In the rows, 128 means zero.
Known rows, with every step that occurs:
tezaz -> ramid -> zegiz -> fupi: [151  93  76 122 125 108 149  90 124 141 115 135 125 128 122 113 127 121
 151 121 105 144 148 149 121 129 109 147 135 125 156 136 162 118 120]
gebez -> sige -> meza -> zegiz: [139 110 100 133 140 130  98 134 116 160 128 164 101 133 137 152 144 140
  91 125 106 106 151 123  87 108 146 177 133 113 111 111 141 158 120]
fupi -> zegiz -> migima: [118 128 114 132 129 117 106  89 118 158 116 137 120 136 161 130 115 121
 140 121 125 134 144 147 123 122 118 139 106 130 119 121 124 111 114]
zeda -> zegiz -> ramid: [ 97 131 129 135 133 117 141  82 129 135 108 150 128 114 120 141 125 138
 155 105 133 129 137 157 146 124 114 131 126 108 124 129 137 123 115]
tezaz -> gebez -> sige -> meza -> fivoged -> zeda -> zegiz: [ 96 131 108 149 133 131 123  57 112 147 107 183 102 130 146 169 147 155
  82 127 143  74 163 117 107  72 149 159 125 104  98  92 117 155 115]
meza -> fivoged -> zeda: [135 131 125 126 123 129  91 104 114 130 115 130 101 130 124 138 109 125
 132 136 166 105 136 128 136 114 144 140 109 121 115 108 113 128 134]
ramid -> zegiz: [128 137  95 133 126 114 144  93 122 138 126 130 132 131 119 152 123 129
 136 127 139 132 145 136 132 122 124 137 123 136 144 123 142 125 128]
sige -> meza -> fivoged -> zeda: [116 122 112 128 128 147  95 109 110 141 112 143  93 124 126 139 109 133
  96 128 157  82 144 109 125 114 151 132 121 109 117  89 104 157 132]
tigu -> nikit: [117 138 124 120 121 150 123 122 124 121 129 123 117 136 122 129 128 125
 130 134 138 141 129 128  73 120 131 132 124 131 127 123 129 135 121]
zeda -> zegiz: [ 93 143 139 135 125 119 145  96 123 137 122 144 128 132 129 153 127 132
 133 127 141 128 136 136 127 110 123 135 120 133 114 118 140 125 129]
zeda -> zegiz -> ramid -> tezaz -> gebez -> sige -> meza: [ 90 108  96 162 127 119 157  32 127 153 108 193 133  98 139 139 161 165
  92 106 108  88 151 144 116  98 135 160 167  83 118  91 138 169  94]
sige -> gebez -> tezaz -> ramid -> zegiz -> nikit -> tigu: [137 133  75 165 130 112 155  37 158 153 139 147 138  90 119 145 127 123
 112 140 124 114 142 144 128 114  95 190 162 152 140 142 166 155 101]
gebez -> tezaz -> ramid -> zegiz -> zeda: [155 122  66 149 100 115 164   5 107 159 114 137 123 114 146 126 130 145
 152 145 132 131 156 156 139 110 108 165 133 133 148 128 152 119 126]
nikit -> zegiz -> ramid: [135 121 134 140 138 114 172 139 127 138 110 133 122 104 106 129 131 136
 152 101 122 128 136 160 139 137 113 134 124 116 136 138 125 125 112]
sige -> gebez -> tezaz -> ramid -> zegiz: [148 120  75 144 112 103 176  30 154 166 128 133 141 117 129 152 130 124
 132 137 125 118 147 144 135 131 111 172 151 134 140 137 161 141 109]
meza -> fivoged -> zeda -> zegiz: [100 148 133 133 121 118 110  72 111 138 109 149 101 135 127 163 106 130
 139 135 179 105 144 134 137  97 139 147 100 127 103  99 127 123 137]
sige -> meza: [112 120 116 131 132 146 131 136 123 140 124 141 120 123 129 128 127 135
  93 118 120 104 136 107 117 128 137 122 141 116 129 110 119 157 124]
fivoged -> zeda -> zegiz: [ 97 153 130 133 122 120 104  74 112 144 118 146 117 131 125 165 122 132
 140 135 144 118 146 137 128 105 118 136 110 132 119 110 129 107 133]
tezaz -> gebez -> sige -> meza -> fivoged -> zeda: [130 116  99 143 136 138 107  91 117 139 110 168 102 129 145 143 147 151
  76 131 132  76 151 110 108  91 154 154 134  97 111 102 105 160 114]
ramid -> tezaz -> gebez -> sige: [138 111 108 153 118 112 138  73 131 133 133 158 140 117 146 125 164 151
 103 138 109 110 132 135 111 105 141 165 158 114 119 108 139 143 106]
gebez -> tezaz -> ramid: [154 109 109 127 123 129 126  65 125 146 123 120 128 108 136 120 142 143
 139 154 124 121 134 147 129 138 117 150 135 133 133 134 140 143 117]
sige -> gebez -> tezaz: [125 121 128 142 113 117 159  75 162 153 140 138 137 126 141 137 129 121
 110 128 123 109 126 123 126 135 119 154 154 121 118 133 139 139 122]
ramid -> tezaz -> gebez -> sige -> meza -> fivoged -> zeda: [127 108  89 154 116 131 106  53 114 146 116 173 103 113 141 135 145 155
  70 139 139  64 151 113 110  90 165 168 151  95 109  71 115 173 111]
tigu -> nikit -> zegiz -> fupi: [122 105 138 125 117 129 178 154 124 134 124 135 101 135 115 109 128 118
 137 115 114 147 139 135  51 122 112 147 123 126 129 126 139 120 121]
zegiz -> migima: [127 127 121 125 122 128 139 107 127 141 115 138 126 128 171 124 127 120
 134 123 122 137 134 140 132 121 122 126 117 125 126 129 122 112 117]
tezaz -> ramid -> zegiz -> meza -> fivoged: [140 115  61 133 135 124 145  77 116 120 101 149 110 118 114 143 118 134
 125 135 154 112 154 142 136 115 133 143 125 144 131 110 145 102 115]
tezaz -> ramid -> zegiz -> nikit: [140 135  76 131 125 137 142  70 121 132 119 130 125 108 102 140 129 131
 132 141 135 146 145 147 171 115 112 155 126 151 152 120 155 135 102]
fivoged -> meza -> zegiz -> migima: [115 125 101 132 127 122 123 115 108 148 106 149  92 127 166 133 119 131
 120 126 118 102 145 149 114 116 129 125 108 129 103  97 133  74 135]
tezaz -> ramid -> zegiz: [151 128  77 129 129 116 144  84 119 140 117 123 134 119 116 142 130 131
 148 134 130 136 146 149 138 125 122 145 125 142 151 131 151 129 117]
ramid -> tezaz -> gebez -> sige -> meza: [123 106  94 156 122 131 143  78 127 145 129 168 131 111 145 125 166 158
  67 130 103  86 141 115 100 103 147 158 171 104 119  92 131 173 104]
gebez -> tezaz -> ramid -> zegiz -> meza -> fivoged -> zeda: [143 114  54 135 121 121 103   4 104 146  98 148  98 108 119 155 118 149
 129 161 162  92 164 150 135 118 123 162 120 138 128 101 136  97 122]
ramid -> tezaz -> gebez -> sige -> meza -> zegiz: [127 102  79 159 125 117 114  83 115 161 127 169 110 118 141 133 151 162
  73 130  98  87 147 125  93 103 154 165 162 109 105  86 150 168 106]
fupi -> zegiz: [119 128 123 133 133 119  95 111 119 142 128 126 122 136 117 134 115 130
 133 126 131 125 138 137 120 130 124 138 118 132 121 119 131 127 126]
fupi -> zegiz -> meza -> fivoged: [106 115 108 137 138 126  95 106 115 126 112 151 100 135 116 134 100 132
 109 125 154 102 144 131 121 118 137 138 117 133 100  99 125  99 124]
fupi -> zegiz -> meza -> fivoged -> zeda: [108 124 100 135 135 126  55  85 104 134 109 151  90 134 111 146  97 131
 115 134 159  91 153 131 121 116 132 141 108 132 103  93 113  82 130]

Rows:
[119 122 106 131 130 132  89 102 113 120 106 154  94 124 120 139 111 131
 111 137 156  93 142 125 128 114 138 129 118 128 110  98 109  84 131] | zegiz -> meza -> fivoged -> zeda
[ 89 162 135 153 137 128  91  77 114 127 120 164  98 108 117 157 102 128
 118 140 176 100 141 136 130  80 121 163 110 143 100 106 128 135 126] | meza -> fivoged -> zeda -> zegiz -> nikit -> tigu
[140 101  99 152 124 110 135  59 134 132 116 163 139  99 136 112 161 156
 123 116 102 112 134 156 129 119 133 160 163  89 128 122 135 142  93] | zegiz -> ramid -> tezaz -> gebez -> sige
[117 115  98 135 141 123 105 123 115 133 103 142  96 109 114 126 118 142
 134 109 115  94 138 159 129 138 126 121 128 106 116 109 137  89 134] | fivoged -> meza -> zegiz -> ramid
[134 129 103 148 110 114 121 108 104 147 121 145 103 138 143 121 107 132
 141 119 121 133 139 141 127 102 127 141 122 130 117 124 149 103 138] | meza -> zegiz -> zeda
[141 105  63 137 127 125 143  21 115 138 103 147 108 109 123 143 122 148
 121 154 157 101 157 149 133 122 126 160 128 141 124 107 149 111 116] | gebez -> tezaz -> ramid -> zegiz -> meza -> fivoged
[123 143 139 131 124 138 174 149 119 132 128 122 111 127 111 139 133 128
 136 129 141 138 136 138  66 118 125 145 116 142 125 120 130 133 118] | tigu -> nikit -> zegiz
[147 110 108 139 117 119 159  65 158 154 131 130 135 114 136 127 137 123
 124 138 113 115 128 137 129 136 115 163 156 129 129 143 147 144 112] | sige -> gebez -> tezaz -> ramid
[127  99  77 147 150 125 110 105 124 153 110 169 111 113 134 131 151 162
  96  99  83  99 149 143 109 117 136 145 151  87 119 130 136 156  99] | tezaz -> gebez -> sige -> meza -> zegiz -> ramid
[118 128  95 150 113 122 131 113 101 140 113 155  89 128 142 121 112 139
 120 123 120  97 145 138 117 101 128 128 123 125 108  98 139  70 155] | fivoged -> meza -> zegiz -> zeda
[136 136 132 156 110 113 197 131 111 145 120 143 115 122 134 123 126 130
 142 117 126 129 141 139 128 100 116 143 121 134 127 126 126 106 134] | nikit -> zegiz -> zeda
[109 109  92 155 126 105 108  47 123 143 113 138 135 108 110 102 119 156
 133 107 114 107 135 162 143 139 125 124 152 104 125 108 136 135  98] | fupi -> zegiz -> ramid -> tezaz -> gebez
[116 114 119 131 131 148 134 130 121 133 116 142 105 125 130 126 114 133
  91 118 154  93 136 106 124 116 154 130 131 113 114  97 114 173 127] | sige -> meza -> fivoged
[133 111  56 150 120 110 171  28 153 154 121 154 133 112 124 153 131 130
 109 136 114 106 150 140 128 130 105 163 159 141 134 128 159  98 107] | sige -> gebez -> tezaz -> ramid -> zegiz -> meza
[107 121  98 137 131 153 100 124 114 149 126 148  92 117 109 133 111 137
  81 124 122 115 139 117 141 116 135 139 131 132 115  94 145 160 110] | sige -> meza -> zegiz -> nikit
[120 117 114 132 141 118  92  98 124 143 113 132 124 119 109 123 113 132
 153 104 121 127 138 158 140 141 117 134 125 108 131 130 128 125 112] | fupi -> zegiz -> ramid
[100 129 120 143 108 109 106  22 111 143  99 159 105 103 115 145 103 138
 153 120 180  95 144 162 153 110 141 158 123 100 109  80 134 135 120] | meza -> fivoged -> zeda -> zegiz -> ramid -> tezaz
[115  94  79 158 137 118 107  50 124 158 113 173 127 101 128 121 149 164
  91 105  96  86 152 145 112 119 137 164 167  82 121  93 130 169  89] | fupi -> zegiz -> ramid -> tezaz -> gebez -> sige -> meza
[119 151  96 153 141 120 125  98 128 127 136 146 129 104 111 146 116 127
 116 130 137 128 141 135 127 106 107 156 135 152 139 127 145 137 118] | ramid -> zegiz -> nikit -> tigu
[146 105 113 165 130  96 184  85 128 142 115 163 135  91 123 124 167 160
 126 112 104 108 142 166 124 115 127 171 155 102 126 117 135 140  92] | nikit -> zegiz -> ramid -> tezaz -> gebez -> sige
[128 102  95 125 120 107 148 100 127 139 123 143 126 139 126 122 116 118
 136 111 114 139 145 136 115 129 113 142 131 119 145 126 151 113 131] | ramid -> zegiz -> fupi
[106 138 107 155 148 133  92 142 115 123 129 151  93 101 115 129 114 136
  94 137 121  89 137 137 106 108 117 143 130 147 104 103 141 104 138] | fivoged -> meza -> zegiz -> nikit -> tigu
[142 125  78 136 118 135 141  15 121 147 121 129 124 101 112 139 133 144
 128 159 139 135 149 152 168 123 105 170 129 146 146 119 159 145 104] | gebez -> tezaz -> ramid -> zegiz -> nikit
[ 96 107 139 129 120 112 151  99 131 138 121 158 120 140 135 123 121 122
 136 112 117 136 139 134 111 116 110 137 128 116 118 123 151 111 131] | zeda -> zegiz -> fupi
[133 132 137 138 124 115 187 132 122 154 112 138 121 120 157 134 132 126
 140 119 126 134 141 151 123 118 116 138 107 137 123 126 118 108 114] | nikit -> zegiz -> migima
[135 106  62 149 119 114 175  24 150 147 115 156 118 116 126 151 119 127
 108 136 147  93 153 139 133 119 123 170 149 137 120 116 155 115 107] | sige -> gebez -> tezaz -> ramid -> zegiz -> meza -> fivoged
[ 96 134 114 143 109 108 103  24 112 151 105 158 121 100 113 148 119 139
 153 120 145 109 142 164 147 119 123 150 133 105 125  91 137 119 116] | fivoged -> zeda -> zegiz -> ramid -> tezaz
[ 88 152 134 136 115 141 106  57 112 131 111 156  93 124 111 162 104 129
 122 141 185 115 143 133 168  86 130 156  99 134 104  87 129 129 120] | meza -> fivoged -> zeda -> zegiz -> nikit
